Each row comes from the steps of one path. Every step used is in the known rows, and no mark comes twice. Write the path behind each row, first mark first.
Known rows:
povigiz > nepi > bupe: [-1.03  0.48 -0.23  1.19  4.44 -0.12  1.05 -0.64 -0.17  0.39 -0.91 -1.34
  1.00  0.30  0.08  0.25 -2.61  0.69 -1.08  1.71  1.06  0.46 -1.62  2.54
  1.62  1.93 -0.07  0.96  0.37 -3.88 -2.19  3.03]
bupe > nepi > levus: [ 0.96 -0.80  0.76 -0.39  2.41  1.53  2.77 -0.73  0.72  0.27 -0.13 -1.99
 -1.90  0.75  0.87 -2.37 -1.13  3.79  0.53 -0.42 -3.35  0.24  1.56 -0.53
  0.96  2.14  0.83 -2.44  0.29 -2.95 -1.35 -3.41]
nepi > povigiz: [-0.32 -0.21 -1.83  0.07  3.19  1.89  1.52 -0.25 -0.24  0.96  0.52 -2.27
 -0.89  2.12  0.72 -2.35 -0.39  0.06 -1.12  2.25 -3.69 -0.12 -1.90  2.53
  0.60  0.51  0.11  2.57 -0.13 -2.89 -0.21 -2.46]
povigiz > nepi: [-0.85  0.38  0.53  1.08  1.97 -0.66  1.17 -0.82 -0.69 -1.45 -0.11 -2.49
  0.98  0.91  0.35 -0.88 -1.01  0.36 -0.57  1.18 -0.12  0.17 -3.05  1.16
  1.74  0.34 -0.82  2.94 -0.22 -3.25 -1.31  1.01]
zonu > bupe: [ 1.89 -0.89 -0.63  0.33  3.09  0.06  1.24 -1.26 -0.28  0.17 -1.01 -0.59
  0.65  2.72 -1.23 -0.92 -2.26 -1.79  1.28 -0.03 -0.18  0.29 -1.53  4.06
  0.98 -3.05  1.34  1.45 -1.33 -1.75  0.03  0.76]
bupe > robel: [-0.05 -1.33 -1.01  0.43 -0.54  0.03  2.56 -1.00  0.71  0.75 -0.17 -2.47
 -0.01  2.65 -0.38  0.26 -0.79  0.16  0.34 -0.02 -1.87  0.52  0.58  2.92
  0.79 -0.70  0.04  4.05 -0.04 -2.12  0.45 -1.39]
nepi > robel: [-0.79 -0.71 -1.34 -1.11  2.59  0.81  2.57 -0.74  0.04  1.71 -0.42 -2.61
  1.19  3.33 -0.27  1.63 -2.01 -0.42  1.05  1.93 -1.35 -0.13  0.11  1.95
  0.86 -0.49  1.20  2.35  1.27 -2.92  0.20  1.25]
povigiz > nepi > levus: [ 0.66  0.35  1.29  0.51  3.64 -0.30  2.18 -1.71  0.74  0.90 -0.46 -2.13
 -0.16  0.90  1.34 -1.95 -2.67  3.15 -0.85  0.90 -1.60 -0.06 -1.21 -0.35
  2.04  2.45 -0.40 -1.60  0.36 -2.78 -1.60 -0.81]
zonu > bupe > robel > nepi > levus: [ 1.09 -1.19  0.47 -0.01  0.89  0.46  0.11 -2.12  2.81  4.04 -1.40 -0.55
  0.01  0.82 -0.51 -0.97 -4.54  1.26 -0.76 -1.86 -0.35  0.09  0.80  1.26
  1.36  0.23  1.52 -3.11 -0.50 -0.82 -0.71 -1.93]
robel > bupe: [ 0.57 -1.41 -1.11  1.59  1.26 -0.13 -0.09 -0.63  0.13 -0.12 -0.76 -2.53
  0.26  2.22 -0.59 -0.55 -0.86  0.51 -0.67  0.75 -0.49  0.44 -2.31  4.40
  1.20 -0.76 -0.62  2.63 -2.13 -1.86 -0.96  1.25]
zonu > bupe > robel > nepi > levus > rubif: [ 1.96 -1.68  0.13  0.10  3.17 -0.45  0.20 -1.74  2.12  4.64 -1.17  1.09
 -1.08  1.10 -1.44 -1.06 -3.02  0.96 -1.44 -2.85 -0.82  0.13  2.71  1.88
  1.29 -0.14  2.04 -5.39 -0.20 -1.39 -0.99 -0.41]
robel > nepi > levus > sokeb: [ 1.90  0.12 -1.38 -0.50  2.24  1.42  0.64 -1.84 -0.78  0.05  0.59 -3.35
 -1.02 -0.55  0.02  0.03 -1.10  3.60 -2.09 -0.76 -2.21 -0.30  0.78  0.45
  1.43  0.77 -0.26 -4.85 -0.80 -1.44 -0.49 -1.97]
levus > sokeb > nepi > robel > bupe > zonu: [ 0.26 -1.14 -1.92  1.01 -0.74  3.33 -1.10 -0.43  0.33  3.00  0.23 -1.70
 -0.88  0.43 -1.96  3.97 -0.70  2.24 -0.69  1.83  0.64  0.19  0.99  5.90
  1.49 -1.11 -0.56 -3.50  0.35 -3.03 -1.05  2.59]
levus > rubif: [ 1.86 -1.32 -1.77  0.24  5.41 -1.31  2.45 -0.22 -2.36 -0.95  0.22 -0.70
 -1.25  3.17 -1.36 -1.07  2.29 -0.88 -0.21 -0.64 -2.62  0.55  0.88  3.71
  1.03 -2.26  0.76  0.53 -0.38 -3.20 -0.16  1.85]
nepi > robel > bupe: [-0.79 -1.32 -1.35  0.21  1.85  0.74  0.24 -0.64  1.44  3.17 -1.00 -2.40
  1.40  2.84 -0.79  2.05 -2.82  0.24 -0.06  1.94 -0.24  0.02 -0.47  3.39
  1.11  0.51  0.61  1.70  0.09 -2.42 -0.99  2.92]
levus > nepi > robel > bupe: [-0.79 -1.56 -1.80  0.14  1.22  0.63 -0.30 -0.32  1.50  2.04 -0.84 -2.39
  0.82  0.32 -1.32  2.34 -0.64  1.84 -0.36  3.59  0.02 -0.15 -0.04  1.65
  2.77  0.15  1.37  0.75 -1.46 -2.45 -1.49  4.24]
sokeb > nepi > bupe > levus > rubif: [ 0.68 -0.95 -0.30  0.30  3.41  0.78  0.85 -0.29 -0.54  1.42 -1.40  0.83
 -2.86  1.12 -0.07  0.21 -1.44  3.29 -1.46  0.77 -1.22  0.70  5.54  4.51
  1.81  2.02  0.23 -6.12  0.72 -3.85 -2.01  1.65]
povigiz > nepi > robel: [-1.91  0.42  0.33 -0.02  2.45 -0.10  1.29 -0.78  0.70  1.75 -0.44 -2.26
  2.08  1.39  0.21  1.49 -2.69  0.24 -0.28  2.10  0.16 -0.24 -1.61  0.39
  1.68  1.35  0.21  1.72  1.68 -3.68 -1.39  2.52]
bupe > robel > nepi > levus: [-0.52 -0.91 -0.26 -0.23 -0.54  0.29  1.09 -1.75  1.90  2.41 -0.40 -2.70
 -0.72  0.74  0.62 -1.17 -2.60  3.10 -1.62 -1.01 -1.99  0.08  1.00 -0.21
  1.42  1.87  0.25 -1.47  0.08 -1.49 -0.47 -3.03]
bupe > levus > nepi: [ 0.92 -0.80  0.38  0.17 -0.49  1.12  2.24 -0.62 -0.09 -1.56 -0.53 -1.74
 -1.72  0.17 -0.26 -0.29  1.05  3.79 -1.24  0.78 -3.49  0.19  0.85  0.61
  2.25 -0.16  0.28 -1.67 -1.26 -1.57 -1.12 -1.86]

Which path is each row?
[-1.46 -1.11 -1.13  0.15 -0.19  0.76 -1.38 -0.61  1.30  3.02 -1.19 -2.33
  0.24  1.87  0.21  1.77 -3.55  1.77  0.15  3.47  1.36 -0.02  2.08  3.69
  2.35  1.23 -0.23  0.09  0.07 -3.51 -1.09  3.51] | sokeb > nepi > robel > bupe
[ 2.68 -0.85 -0.31  0.11  0.85  1.53 -0.03 -2.37  2.28  4.18 -0.64 -0.65
 -0.15 -0.32 -1.38  1.17 -3.82  1.83 -1.16 -2.07 -0.40 -0.10  2.52  2.07
  1.24 -0.12  1.07 -5.03 -0.58 -0.73 -0.61 -1.34] | zonu > bupe > robel > nepi > levus > sokeb
[-0.35 -1.10  0.50 -0.55  2.37  2.01  0.81 -0.41  1.66  3.03 -1.15  0.19
  0.88  1.23 -1.30  0.87 -3.53 -0.76  1.79 -0.15  0.10  0.04  1.07  1.60
  0.64 -0.32  2.64 -1.05  0.68 -3.05 -1.24  1.18] | zonu > bupe > nepi > robel
[ 1.34  0.21 -2.62  0.36  1.18  3.21 -0.30 -0.63 -1.12  0.67  1.29 -2.61
 -1.83 -0.27  0.15  1.12 -0.23  2.26 -1.09  3.02 -1.99 -0.27  2.96  4.02
  1.68  0.47 -1.14 -1.76 -0.38 -3.69 -0.15 -0.74] | levus > sokeb > nepi > povigiz
[ 1.88 -0.17  1.10  0.60  6.45 -1.25  2.24 -1.21  0.00  1.36 -0.20 -0.48
 -1.23  1.30  0.27 -1.86 -0.88  2.67 -1.41 -0.19 -2.02  0.10  0.68  0.33
  2.00  1.94  0.17 -4.03  0.64 -3.40 -1.92  0.80] | povigiz > nepi > levus > rubif
[ 0.35  0.18 -1.17  0.36  1.53  2.48 -0.21 -0.86 -0.64  0.30 -0.44 -1.69
 -0.64 -1.42 -0.74  1.95 -1.66  3.13 -3.67 -1.34 -1.24  0.20  1.64  2.59
  0.84  1.67 -0.25 -5.58 -0.05 -1.75 -1.89 -0.54] | robel > nepi > bupe > levus > sokeb
[ 2.06 -0.14 -2.32  0.38  0.17  1.63  0.36 -1.14 -2.03 -1.63  0.80 -2.98
 -1.14  0.29 -0.54  2.17  0.22  2.12  0.37  1.84 -0.58  0.08  3.17  4.42
  1.99 -1.73 -1.25 -0.69 -1.00 -3.24  0.29  0.94] | levus > sokeb > nepi
[-1.12 -1.06 -1.49  0.41  0.39  0.88  0.58 -0.84  1.02  2.18 -1.26 -1.23
 -0.92  0.97  0.30  1.15 -3.32  2.23  0.10  2.51  0.87  0.73  4.10  4.71
  1.98  1.74  0.16  0.11  0.41 -3.99 -0.80  1.65] | sokeb > nepi > bupe > robel
[ 1.41 -0.94 -0.10  0.35  0.42  2.75  0.55 -1.01  1.86  4.03 -0.66 -1.84
  0.34  1.44 -1.29  4.49 -2.57  2.73 -1.79  0.35 -2.10 -0.02  2.66  3.48
  0.76  1.48 -0.54 -3.86  0.72 -1.57 -1.50  0.80] | nepi > robel > bupe > levus > sokeb
[-1.56 -1.74 -1.03  0.86  0.90  1.85  0.50 -0.12  1.33  3.71 -0.83 -1.46
  0.44  3.05 -1.67  1.24 -1.30 -0.01 -0.47  0.86 -0.42  0.42 -3.90  4.25
  0.45 -0.97  0.70  0.55  0.65 -2.23 -1.25  1.83] | nepi > robel > bupe > zonu
[ 0.42 -1.37  0.09  1.64 -0.36  2.40 -0.80 -0.11  2.33  2.26 -0.73 -1.19
 -1.88 -0.62 -0.21 -1.06 -0.29  4.35 -3.68  1.76 -3.36  0.00 -0.15  2.12
  1.97  2.56 -0.35 -2.77 -1.97 -1.40 -2.70 -1.71] | robel > bupe > levus > nepi > povigiz
[-0.53  0.48  1.65  1.29  2.96  0.96  1.41 -0.75  0.78  1.07 -1.41 -0.52
  0.17  0.00  0.43  0.16 -3.12  2.67 -2.38  0.51 -0.64  0.47 -0.34  1.77
  1.33  3.37 -0.54 -2.63  1.00 -3.17 -2.99  0.48] | povigiz > nepi > bupe > levus
[ 1.44 -0.59 -2.52  0.51  0.72  2.29  0.44 -1.15 -0.06  1.71 -0.04 -1.78
 -1.01 -0.47 -0.99  3.92 -1.84  2.61 -0.35  1.87  0.52  0.54  5.82  5.67
  1.69  0.58 -0.56 -2.13  0.06 -3.61 -0.50  2.06] | levus > sokeb > nepi > bupe > robel
[-1.30 -0.08 -0.37  0.17  1.67  1.34  0.09 -0.64 -0.04  0.38 -1.25 -1.48
 -0.61 -0.27  0.06 -0.25 -2.38  2.72 -3.35 -0.97 -1.06  0.38 -0.11  1.70
  0.91  1.93  0.26 -3.70 -0.10 -1.92 -2.05 -0.73] | robel > nepi > bupe > levus
[ 0.99 -0.69 -2.11  0.34  0.16  2.23 -1.25 -0.89  0.24  2.54 -0.01 -2.66
  0.02  0.29 -0.93  4.56 -2.15  2.45 -0.25  2.86  0.76 -0.16  4.00  4.81
  2.02  0.42 -0.71 -2.47 -0.13 -3.16 -0.79  3.62] | levus > sokeb > nepi > robel > bupe
[ 1.14 -1.35  0.95  1.68 -0.54  1.00  0.35 -0.79  1.18  0.72 -1.18 -1.77
 -0.78  1.95 -0.22 -0.31 -1.49  2.71 -2.13 -0.65 -2.25  0.53 -0.53  3.58
  0.91  0.69 -1.12 -1.29 -1.36 -1.11 -1.79 -1.57] | robel > bupe > levus
[-2.47 -0.63 -1.53  0.43 -1.28  1.40 -0.54 -0.59  1.53  2.65  0.37 -2.42
 -0.39  0.10  0.40 -1.13 -1.42  0.93 -2.90 -0.03 -2.10 -0.13 -0.85  0.86
  0.78  1.81 -0.12  1.38  0.05 -2.30 -0.59 -2.98] | bupe > robel > nepi > povigiz
[-0.68 -1.09 -1.95  0.92  4.00  1.92  2.46  0.02 -1.05  0.78 -0.67 -0.54
 -1.00  2.26 -1.53 -0.53 -0.18 -0.27 -0.44  0.40 -0.59  1.15 -4.00  5.56
  0.27 -1.46  1.14  0.17  0.39 -2.84 -1.04 -0.01] | nepi > bupe > zonu
[ 3.24 -0.22  0.04  0.48  0.32  2.48  2.68 -1.25 -1.04 -0.97  0.42 -2.26
 -1.35  1.06 -0.79  1.89  0.48  2.88 -1.44 -1.15 -4.15  0.25  2.44  3.00
  0.65 -0.68 -1.15 -3.30 -0.06 -1.45 -0.40 -2.78] | bupe > levus > sokeb
[-1.74  0.03 -0.04  1.84  3.59  1.06  1.13 -0.06 -0.30  0.97 -0.69 -0.31
  0.11  0.47 -0.90 -0.52 -1.14  0.50 -1.69  0.64  0.94  0.86 -5.18  3.66
  1.02  0.51  0.16 -0.51  0.97 -3.65 -2.50  1.68] | povigiz > nepi > bupe > zonu
[-0.79 -0.92 -0.59  0.49  0.22  1.59 -1.26 -0.99  2.51  4.44 -0.75 -0.36
  0.24  0.26 -0.77 -1.13 -3.52 -0.73 -1.86 -0.81 -0.40 -0.15 -0.69  2.22
  0.86  0.15  1.20 -0.68 -0.41 -1.52 -0.86 -1.53] | zonu > bupe > robel > nepi > povigiz
[-0.44 -1.59 -0.09  1.71  0.01  0.99 -0.77  0.20  0.66 -0.16 -0.54 -2.05
 -0.35  0.41 -0.60 -0.88 -0.50  1.80 -0.63 -0.24 -0.48  0.65 -1.06  2.69
  0.83  0.82 -0.22  1.04 -1.68 -2.82 -2.20  0.40] | robel > bupe > nepi
[-0.28 -0.59 -2.27  0.13  2.29  1.70  0.87  0.04 -0.11  0.02  0.56 -2.26
 -1.36 -0.39 -0.10 -1.53  1.43  1.84 -1.22  3.93 -2.93 -0.30 -1.19  1.11
  2.34  0.26  0.96  1.58 -1.64 -2.86 -0.81 -0.55] | levus > nepi > povigiz
[-1.86 -0.25  0.59  1.20  1.79 -0.02 -0.82 -0.64  2.01  3.13 -1.03 -2.05
  2.31  0.94 -0.20  1.92 -3.57  0.77 -1.24  2.19  1.33 -0.17 -2.05  1.64
  1.86  2.44 -0.35  0.90  0.64 -3.34 -2.42  3.99] | povigiz > nepi > robel > bupe
[-0.29 -0.71  1.99  1.40  2.81 -0.18 -0.27 -0.36  2.18  4.46 -1.25  0.31
  0.54  1.01 -0.84  1.86 -2.42  2.19 -3.10 -0.17 -0.75  0.09  1.00  1.34
  1.63  3.10 -0.36 -4.65  1.61 -3.20 -3.41  3.11] | povigiz > nepi > robel > bupe > levus > rubif
[-0.21 -0.84  0.36 -0.76 -0.20  1.82  2.47 -0.57  1.16  1.39 -0.85 -1.64
 -0.77  0.66 -0.40  1.75 -0.61  3.56 -0.91  1.74 -3.25 -0.18  2.12 -0.26
  2.21  1.03  1.03 -2.74  0.48 -2.00 -1.21 -0.59] | bupe > levus > nepi > robel
[ 0.91 -1.59  0.43  1.59 -1.39  1.00 -0.26 -0.57  1.41  0.22 -1.13 -1.62
 -1.22 -0.07 -0.78  0.04  0.09  4.03 -2.46  0.83 -2.04  0.42  0.20  2.21
  2.27  0.74 -0.47 -2.16 -2.48 -1.15 -2.36 -0.08] | robel > bupe > levus > nepi
[-1.81 -0.98 -1.17  0.41 -2.03 -0.10  0.14 -0.94  0.58  0.43 -0.12 -3.01
  0.34  0.71 -0.26 -0.18 -1.07  0.61 -1.55 -1.10 -0.69  0.30 -0.56  1.22
  1.13 -0.22 -0.13  2.28 -0.57 -1.92 -0.20 -1.42] | bupe > robel > nepi
[-0.08 -0.20 -0.66 -0.63  2.07  0.10  0.85 -1.62 -0.16  0.03 -0.23 -3.12
 -0.73  0.71  0.93 -2.58 -1.97  3.05 -1.62 -0.54 -2.04 -0.21 -0.92 -0.57
  1.55  1.33  0.33 -2.52 -0.60 -1.58 -0.72 -2.12] | robel > nepi > levus
[-2.30  0.11 -1.95  0.11  1.11  1.46 -1.00 -0.26 -0.52  0.40  0.55 -2.94
 -0.45  0.04  0.74 -2.58 -0.72  0.68 -2.98  0.84 -2.10 -0.41 -3.21  0.77
  1.00  1.10  0.02  0.66 -0.69 -2.45 -0.86 -2.06] | robel > nepi > povigiz
